Known rows, with every step that occurs:
X > H > A > Q > Z: [ 0.10 -1.71 -1.59  5.22 -2.12 -2.36 -2.93  3.91  0.57 -2.00  1.01  1.49
 -0.74 -0.33  0.28  3.20 -4.08 -3.61 -1.35 -3.16  0.60 -3.62]
H > A: [-0.15 -3.74 -1.99  2.59 -0.83 -1.71  0.05  0.75  1.26 -1.76 -0.14  1.75
 -1.26  2.09 -1.06 -1.12 -4.82 -1.49  1.99  3.70 -0.48 -2.55]
A > Q: [ 0.10  0.17 -1.96  1.63 -3.23 -2.15 -4.29 -2.52  1.52 -0.69  0.94  1.29
 -2.68  0.93 -1.80 -1.02 -2.56 -1.35  1.12  2.06  1.97 -1.87]
H > C: [ 1.29 -3.82 -3.29  2.75 -4.06 -2.02 -2.05 -0.14  1.20 -1.85  2.45  1.16
 -5.40  1.68 -0.52 -2.96 -4.76 -1.44  1.66  3.82 -0.79 -0.12]
C > H: [ 1.89 -0.52 -2.10  0.53 -3.86 -2.90 -0.99 -0.79  1.19 -0.93  2.45  2.29
 -4.57 -0.89 -1.81 -1.89 -6.16 -0.47  2.30  3.21  2.73 -2.01]
C > H > Z: [ 3.40 -1.43 -2.25  2.98 -5.19 -3.46 -1.55  0.68  0.57 -0.80  3.09  2.82
 -6.14 -3.71 -0.59 -1.47 -6.90 -0.16  0.88  1.71  0.06 -0.92]
A > Q > D > Z > X: [-1.70  3.01 -5.01  1.86 -8.13 -1.79 -4.52 -3.56 -2.32  1.74  2.63  3.34
  0.37  0.34 -1.03  1.71  1.34 -2.36  1.95  0.61 -1.05  0.06]
Z > Q: [-0.90 -2.48 -0.14  0.92 -2.49 -0.54 -0.50 -4.55  0.94 -1.59 -1.33 -0.45
 -1.94 -0.02 -1.98  0.38 -4.01 -0.68  0.96  3.96  1.04 -1.28]
X > D: [-1.06 -2.76 -4.55 -0.11 -0.96 -1.81 -2.81 -1.57 -0.41 -0.52 -0.26  2.22
 -4.65  0.61 -2.80 -3.53 -4.35 -0.71  1.40  4.02  1.96 -0.62]
D > Z > X: [-2.47  0.05 -3.02  1.17 -6.50 -1.72 -2.78 -2.61 -0.63  0.95  1.76  5.00
 -0.73  2.36 -2.14 -0.74 -1.86  1.20  1.85  3.01 -0.86  0.85]
X > H > C > Q > D > Z: [ 0.13 -2.93 -3.72  2.95 -8.47 -2.38 -1.87  1.27 -3.95 -0.27  6.66  0.86
 -2.81 -1.17  3.70 -0.54 -3.13 -4.95  0.96 -0.15  0.97  1.39]
H > A > Q: [ 0.56 -1.59 -1.57  3.27 -1.14 -1.70 -2.53  1.06  1.66 -0.73  0.18  1.38
 -1.02  1.52 -0.66  0.22 -3.29 -2.04  1.16  2.87  1.09 -3.24]
D > Z: [-1.74 -2.31 -2.45  0.77 -5.38 -2.23 -2.44 -4.39 -0.46 -0.37  2.81  3.32
 -1.62  1.24 -0.07 -2.14 -3.99 -1.08  1.50  2.16 -0.35 -0.64]
C > Q > D > Z > X > H: [-2.60  1.37 -3.16  1.30 -8.52 -1.73 -1.85  0.43 -4.44  0.90  3.68  2.63
  0.47 -0.25  0.05  1.59 -0.21 -1.80  1.54 -0.35  1.64  1.74]
C > H > A: [ 2.49 -2.32 -1.66  2.32 -1.68 -2.43  0.74  3.00  1.49 -0.78  1.61  2.31
 -2.82 -0.18 -0.60 -0.65 -6.91 -1.18  2.49  4.16  1.81 -3.36]
H > D > Z: [-0.79 -1.09 -2.53  1.66 -2.30 -2.27 -2.83 -2.46 -0.47 -1.92  0.29  2.18
  0.55  0.91 -0.73 -2.78 -4.28 -3.59  1.57  1.35 -2.42 -1.67]
Q > Z > X: [-2.26  1.18 -3.63  1.11 -4.29 -1.51 -1.73 -1.03  1.07 -1.72  1.55  3.09
 -1.35  0.91 -3.91  2.21 -2.59  1.53 -0.49  0.11 -1.79 -0.25]
Q > D > Z > X: [-2.41  1.10 -5.42  1.21 -7.93 -1.99 -1.94 -3.91 -2.79  0.76  2.43  3.61
  0.18  0.80 -1.40  0.54 -0.12 -1.66  2.75  1.42 -2.65  0.77]
H > Z > X > Q: [-0.24 -1.36 -2.92  4.14 -4.29 -2.01 -3.14  2.37  1.34 -1.02  1.23  3.06
 -5.02  0.51 -4.99  0.11 -1.88 -0.19  0.90  0.20 -1.24  2.34]
Q > Z > X > H > C: [-0.06 -1.73 -3.94  4.84 -6.35 -2.18 -2.93  4.37  0.13 -1.83  2.21  2.68
 -4.19  0.78 -1.54  1.25 -3.17 -0.63 -0.24 -1.25 -1.56  0.98]
C > Q > Z: [-1.87 -0.03 -1.77 -1.03 -2.69 -1.32 -0.51 -1.01  0.64 -2.70  4.93  0.84
 -1.43 -0.88 -0.98  2.24 -4.91  0.46 -2.40 -0.19  1.70 -0.89]
C > Q: [-1.16 -0.65 -0.79 -1.06 -2.61 -1.35 -0.66 -1.14  0.53 -1.44  3.08  0.86
 -2.04  0.82 -1.27 -0.96 -4.35  0.60  0.46  3.33  3.41 -0.17]
Z > X > Q: [-1.76 -0.39 -2.77  1.53 -2.97 -1.32 -2.79  0.92  1.96 -1.06  0.64  2.63
 -3.35  3.48 -6.34 -0.46 -0.99 -0.60  2.49  1.88  1.57  1.27]
Q > D: [-0.67 -0.78 -4.64  0.88 -4.58 -2.17 -0.80 -4.08 -1.20 -2.29  1.30  0.29
 -2.36 -0.09 -1.42 -0.96 -2.35 -3.34  2.61  1.05 -1.59 -1.33]

Rows:
[-2.03  0.39 -2.89  3.02 -5.40 -2.17 -2.73  1.59 -0.14 -1.70  0.54  3.08
 -1.82  0.59 -3.19  2.24 -2.74  0.18 -0.11 -2.32 -0.50 -0.07] | Q > Z > X > H
[-0.86 -0.89 -5.47  0.29 -2.58 -0.78 -2.25  4.53 -0.54 -0.12  4.91  2.73
 -4.81 -0.60 -2.07  1.36 -3.46  1.84 -2.37  2.77  1.73  2.44] | H > C > Q > Z > X > D
[ 0.02  1.21 -4.26  1.68 -4.81 -2.23 -3.47 -3.91 -0.85 -1.02  1.69 -0.11
 -2.06 -0.64 -1.04  0.17 -0.75 -4.28  1.65  0.27  0.17 -1.95] | A > Q > D
[-1.98 -0.38 -0.91  2.98 -2.54 -1.20  0.12  6.91 -0.47 -1.45  2.15  2.55
  0.86  0.44 -1.33  4.71 -3.66  0.56 -1.45 -0.81  1.69 -0.52] | C > Q > Z > X > H > A
[-0.62  1.00 -2.08  3.89 -2.02 -2.03 -3.27  3.47 -0.31 -2.02 -4.05  1.80
 -0.24  1.83 -4.07 -1.62 -2.48 -2.12  2.83  0.27 -0.67 -0.55] | Z > X > H > D
[-2.01 -3.21 -4.62 -0.18 -3.31 -2.08 -3.63 -3.12 -1.88  1.02  1.88  3.95
 -3.28  0.51 -0.83 -3.44 -4.21 -1.23  1.03  3.39  1.16  0.05] | X > D > Z
[-2.14 -3.87 -2.64  0.14 -2.96 -0.84 -2.48 -4.82 -1.94  1.22 -0.08  2.01
 -2.31 -0.94 -0.62 -0.84 -4.10 -1.18  0.33  4.44  1.94  0.01] | X > D > Z > Q
[ 2.55  0.32 -2.23  3.05 -1.97 -2.61 -1.40  3.28  2.13 -0.96  3.77  2.32
 -1.96 -2.33 -0.03  3.51 -6.02 -2.04 -0.98 -0.32  1.87 -4.64] | C > H > A > Q > Z
[-0.84 -2.45  0.54  3.68 -2.93 -1.42 -2.51 -1.54 -1.75 -1.55 -2.86  0.10
  1.24 -1.01  0.17 -0.27 -4.32 -5.02  1.28 -0.19 -0.34 -1.55] | X > H > D > Z > Q
[-0.68  0.86 -2.70  1.61 -3.37 -2.14 -3.93 -2.48  1.58 -2.06  2.89  1.42
 -2.16 -0.71 -1.50  2.05 -3.29 -1.46 -1.71 -1.63  0.32 -2.27] | A > Q > Z
[-1.62 -1.28 -4.99  0.99 -6.98 -2.42 -1.61 -5.71 -2.63 -0.59  3.55  1.99
 -0.90 -0.37  0.55 -0.93 -2.20 -3.89  2.23  0.66 -2.28 -0.71] | Q > D > Z
[-1.85  0.30 -3.01  2.42 -2.28 -1.54 -3.72  1.44  0.51 -1.13  0.19  3.21
  0.23  2.68 -4.95 -0.91 -1.09 -3.46  2.37  0.15 -1.11  0.55] | H > D > Z > X > Q
[-2.03 -2.26 -4.85  1.45 -5.79 -2.39 -2.13 -3.65 -1.40 -1.17  4.51  1.54
 -2.19  0.65 -1.50 -0.27 -1.40 -6.17  2.27 -1.37 -0.81  0.12] | X > Q > D > Z
[ 0.68  1.58 -2.79  2.23 -2.97 -2.28 -3.10  3.44  0.91 -0.25  1.91  3.86
 -1.39  0.45 -4.68 -0.49 -2.86 -3.34  2.85  0.69  1.16 -0.09] | C > H > D > Z > X > Q
[ 1.80  0.32 -2.34  1.40 -3.15 -3.00 -2.08 -0.26 -0.21 -1.01  1.99  2.95
 -0.89 -1.46 -0.24 -2.33 -6.20 -3.42  2.24  1.72  0.13 -2.48] | C > H > D > Z
[-0.22 -0.31 -5.29  4.19 -5.79 -2.18 -2.27  1.12 -1.03 -1.20  2.05  1.53
 -4.29 -1.18 -4.23  1.46 -0.01 -2.99  1.91 -1.35 -3.12  2.16] | H > Z > X > Q > D
[-2.77  2.13 -3.98 -0.47 -7.36 -1.13 -0.92 -2.26 -3.19  0.88  4.91  2.76
  0.95  0.05 -0.59  1.80 -0.25 -0.35  1.22  2.00  0.31  1.66] | C > Q > D > Z > X
[ 0.79 -2.71 -1.93  0.87 -3.49 -1.36 -1.08  1.49  0.87 -1.54  4.84  0.57
 -4.51  0.88  0.27 -1.72 -4.87 -0.23  0.32  4.39  2.38  0.88] | H > C > Q
[-1.97 -2.86 -0.34  0.98 -4.93 -0.83 -1.45 -6.14 -0.43 -0.04  0.93  1.31
 -0.53 -0.23  0.02  0.52 -3.86 -1.07  0.65  3.38  0.34 -0.61] | D > Z > Q
[-1.99 -0.13 -3.48 -0.90 -6.47 -1.82 -0.67 -4.05 -3.29 -0.34  5.92  1.42
  0.04 -0.94  1.36  0.47 -2.31 -2.74  0.91  1.15  0.74  0.24] | C > Q > D > Z
[-0.02  1.03 -3.64  5.51 -4.69 -1.87 -2.89  4.10 -1.75  0.32 -1.28  1.70
  0.33  0.72 -1.22  2.61  0.45 -4.07  2.61 -0.37  0.00 -1.69] | Z > X > H > A > Q > D
[ 1.54 -0.40 -0.36  1.57 -2.71 -1.61 -0.96 -2.10 -0.23 -0.66  0.01  1.01
  0.03 -3.00 -0.26  0.24 -5.91 -3.40  1.49  2.91  0.77 -2.54] | C > H > D > Z > Q
[-2.74 -0.84 -2.82  1.69 -5.29 -1.72 -3.40 -0.51  0.65  0.36  2.62  4.24
 -1.98  3.13 -4.43 -0.24 -0.87 -1.05  2.08  1.18  0.66  1.85] | D > Z > X > Q
[-1.48  3.20 -3.24  1.86 -4.40 -1.58 -4.31 -0.70  1.40 -0.68  1.91  3.06
 -1.18  0.49 -3.52  3.41 -1.00  0.79 -1.11 -0.75 -0.16 -0.96] | A > Q > Z > X
[-0.86  1.38 -3.02  3.65 -2.25 -1.24 -2.46  2.97  1.69 -0.62  0.94  3.10
  0.49  1.07 -2.35  4.71 -1.76  0.05 -1.13  0.08 -1.00 -2.21] | H > A > Q > Z > X
[-0.76  0.82 -4.54  1.76 -7.10 -2.33 -4.11 -5.48 -2.35  0.50  3.75  1.69
 -0.65 -0.71  1.08  0.25 -0.84 -4.63  1.49 -0.28 -0.77 -1.45] | A > Q > D > Z
[-1.74  0.60 -5.14  1.73 -4.52 -1.59 -1.82 -0.35 -0.13 -1.33  1.35  1.23
 -2.63  1.77 -5.42  0.85  0.71 -3.40  3.22  0.26 -0.31  1.13] | Z > X > Q > D
[ 1.83  2.59 -2.69  3.27 -2.95 -2.03 -1.71  5.02  1.97  0.34  2.81  3.91
 -1.13 -1.33 -2.14  5.00 -3.64  0.25 -0.53  0.52  1.34 -3.20] | C > H > A > Q > Z > X
[-1.54 -1.41 -2.29  4.78 -3.05 -1.85 -0.87  5.20  0.03 -1.80 -0.34  3.26
 -0.08  1.35 -2.03  3.43 -3.61 -0.51  0.03 -1.52 -1.28 -1.54] | Q > Z > X > H > A
[-0.87 -0.58 -1.32  5.49 -5.40 -1.87 -4.47  4.05 -1.12  2.20  0.05  4.76
  0.88  2.19 -0.01  1.51 -1.20 -1.51  1.55  0.73  1.19 -0.97] | D > Z > X > H > A > Q
[-2.48  0.21 -5.88  0.09 -2.00 -1.50 -3.08  0.08 -0.44 -0.47  0.64  3.92
 -3.34 -0.05 -4.63  0.90 -2.81  1.55 -0.75  1.22 -0.12  0.40] | Q > Z > X > D
[-1.86 -0.49 -5.12  0.20 -2.02 -1.39 -3.36  0.24 -0.57  0.77 -1.40  3.74
 -3.79  1.70 -4.84 -2.25 -2.18  1.52  1.87  4.89  1.58  0.82] | Z > X > D
[-1.26  1.54 -2.85  3.90 -2.39 -2.01 -2.97  3.57 -0.25 -3.28 -2.00  2.01
  0.47  0.17 -3.86  1.54 -2.93 -2.08  0.06 -3.25 -2.32 -1.23] | Q > Z > X > H > D
